Each row was made from one path, in order. Every step used is in the known rows, and no mark comes twice. Write each row's path.
(in the rows, 128 means zero)
Known rows:
kave vukedav: [148 132  95 104 119  96 112 184 122 120  82 105 151 138 143  86  79  93
 102 144 129 135 146]
nafa kave vukedav sibe: [148 108  81 111  99 112 124 198 121 130 115 116 148 150 143  77  57  81
 132 127 137 131 139]
nafa kobi guvoz sibe vukedav nomin: [126  99 121 110 119 191 120 186  99  62  92 117 150 182 150 146 100 107
 147 172 117 113 146]
kobi guvoz sibe vukedav: [142  94 133  98 101 195 145 177  87  77  83 140 154 159 182 114  59 121
 147 171  99 124 145]
vukedav sibe guvoz kobi: [149  68  90 150 109 173 190 212 133 100 150 138 171 153 126 123 101 131
 144 134 133 129 143]
guvoz sibe vukedav nomin: [144  95 136 103  81 184 119 186 103  96 114 131 164 168 166 120  65  92
 121 154  89  83 124]
guvoz kobi nafa kave vukedav: [143 108 117 123 145 143 105 152 137  83  74 143 127 135 123 103  91  70
  94 142 146 141 147]
guvoz kobi nafa kave vukedav sibe: [146 104 107 134 137 144 129 163 135  77 105 143 133 147 127 107  84  66
  99 141 151 135 153]
vukedav sibe guvoz kobi nafa kave: [143  61  93 147 126 179 179 196 125 108 140 148 154 153 125 114  89 106
 138 133 125 129 144]
nafa kobi guvoz sibe vukedav bini: [125 102 110 102 118 189 100 186  98  65  83 117 152 184 148 146  91 107
 153 172 118 137 149]
nafa kobi: [127 115  91 124 136 139 129 178 125  92  82 106 142 154 130 139 128 118
 136 141 123 145 129]
kave nafa kobi guvoz: [114 127  84 123 144 144  94 177 107  93  71 109 140 156 133 112 110  83
 122 155  90 154 150]
guvoz sibe vukedav: [143  94 132  90  89 181 149 175 100 103  89 131 157 160 175 119  55  98
 122 152  83 109 122]
guvoz sibe vukedav kave nafa: [142  94 117  96  87 178 107 187 109 113  89 129 160 167 135 111  48  67
 106 158  69 114 131]
sibe guvoz kobi nafa kave vukedav: [136  66 113 115 147 166 130 176 130 127  66 139 144 131 104 104  89  97
 110 141 127 139 147]
sibe guvoz kobi nafa: [136  65 118 133 150 182 148 173 129 110  79 148 148 129 110 121 111 122
 116 144 114 139 142]
sibe vukedav kave nafa: [135  87  96 102 106 165  96 207 133 126  77 117 154 147 119 100 101  65
 109 161  77 137 136]
kobi nafa kave vukedav: [135 114 105 108 155 121 102 150 108 125  70 128 119 138 143  79  70  60
  99 140 105 133 142]
bini vukedav: [146 111 106  82 120 116 108 178 126 113  71 118 147 126 135 108  90 123
 119 149 124 130 144]
kobi guvoz: [144 109 109 127 122 156 130 177 107  79  91 137 147 138 160 105  97 145
 152 158 118 146 149]
guvoz kobi: [151 108 115 137 114 154 126 173 151  68  95 142 153 130 126 125 119 126
 118 138 150 144 137]
bini vukedav kave nafa kobi: [136 112  80  90 128 117  59 193 141 119  64 105 147 147  76 116  93  78
 102 161 112 139 155]
sibe vukedav nomin: [137  87 123 107 100 170 112 205 125 102 109 121 159 147 158 109 122  97
 125 156 102  99 129]
kobi guvoz sibe: [148 109 124 119 104 173 134 167  90  74  96 145 153 157 168 114  55 137
 147 160 106 127 146]
vukedav kave nafa: [145 115  76 138 112 130  66 197 141 122  97 125 153 144  83  96  91  80
 104 146  85 142 139]

Which path is each row?
[137  90 106  92  99 169  80 204 125 105  96 122 161 149 156 110 107  99
 134 156 102 137 132]	sibe vukedav bini
[136 116  98 109 149 123  61 157 111 121  81 130 123 146 134  82  67  56
 103 143 109 136 146]	kobi nafa kave vukedav bini
[133  95 110  96  97 182 110 189 108 107  79 118 156 178 125 128  61  61
 109 161  76 117 132]	guvoz sibe vukedav kave nafa kobi
[148  87 126 104  94 198 129 187  99  80  86 140 156 164 152 117  56 116
 145 176 100 124 149]	kobi guvoz sibe vukedav kave
[149 135  83 106 110  96  43 197 128 115 100 108 161 149 128  89  75  87
 109 148 134 139 152]	kave vukedav bini
[143  85  82 108 103 126 137 207 117 149 108 116 155 148 133  78  55  90
 138 126 132 131 139]	nafa kave vukedav sibe guvoz
[144  69  96 152 132 176 188 196 125  97 145 144 158 156 127 124  99 114
 129 140 122 128 149]	vukedav sibe guvoz kobi nafa
[141  64 113 130 122 177 148 193 139 114  84 142 163 127 110 123 113 146
 132 137 128 142 136]	sibe guvoz kobi
[144  97 122  92  81 182  96 185 104  99 103 132 165 169 163 120  51  93
 126 155  88 113 128]	guvoz sibe vukedav bini
[134  59 117 126 145 186 139 173 129 120  73 151 142 129 106 113 102 116
 123 137 118 139 137]	sibe guvoz kobi nafa kave
[147  95  90 128 138 130 158 194 120 113 121 119 156 157 126 100  79  77
 101 148 136 127 163]	kave vukedav sibe guvoz kobi nafa
[142  99 121 134 142 163 114 147 139  76  81 155 126 133 126 114 103  91
 107 139 136 142 138]	guvoz kobi nafa kave
[133 113  72 134 129 146  68 196 133 100  83 116 147 162  79 116 103  81
 120 161  99 153 152]	vukedav kave nafa kobi guvoz
[117 126  93 117 133 155  96 167  96  89  74 113 144 168 137 118  83  77
 118 157  82 140 147]	kave nafa kobi guvoz sibe
[149  75  96 101 113 149 156 205 133 108 115 127 164 143 117 121  88 126
 130 149 143 124 159]	bini vukedav sibe guvoz kobi
[151  94  86 125 116 126 158 211 129 115 125 113 168 154 126 101  78  96
 115 143 148 130 158]	kave vukedav sibe guvoz kobi
[144 109 121 141 149 160 126 147 138  63  89 150 132 134 129 124 118  98
  96 147 131 140 145]	guvoz kobi nafa
[144  74 101 103 139 152 157 188 123 105 110 131 153 144 119 121  89 107
 116 154 131 123 162]	bini vukedav sibe guvoz kobi nafa
[112 113 102 101 130 172 106 178  94  91  63 110 145 170 150 119  86  64
 118 165  75 139 148]	kave nafa kobi guvoz sibe vukedav
[126 112  97 124 142 159 130 179 112  71  76 114 141 158 140 137 123 130
 154 158 130 152 148]	nafa kobi guvoz
[153 125  80 122 111  97 145 200 118 110 133 105 160 158 151  90  72  85
 112 142 135 126 154]	kave vukedav sibe
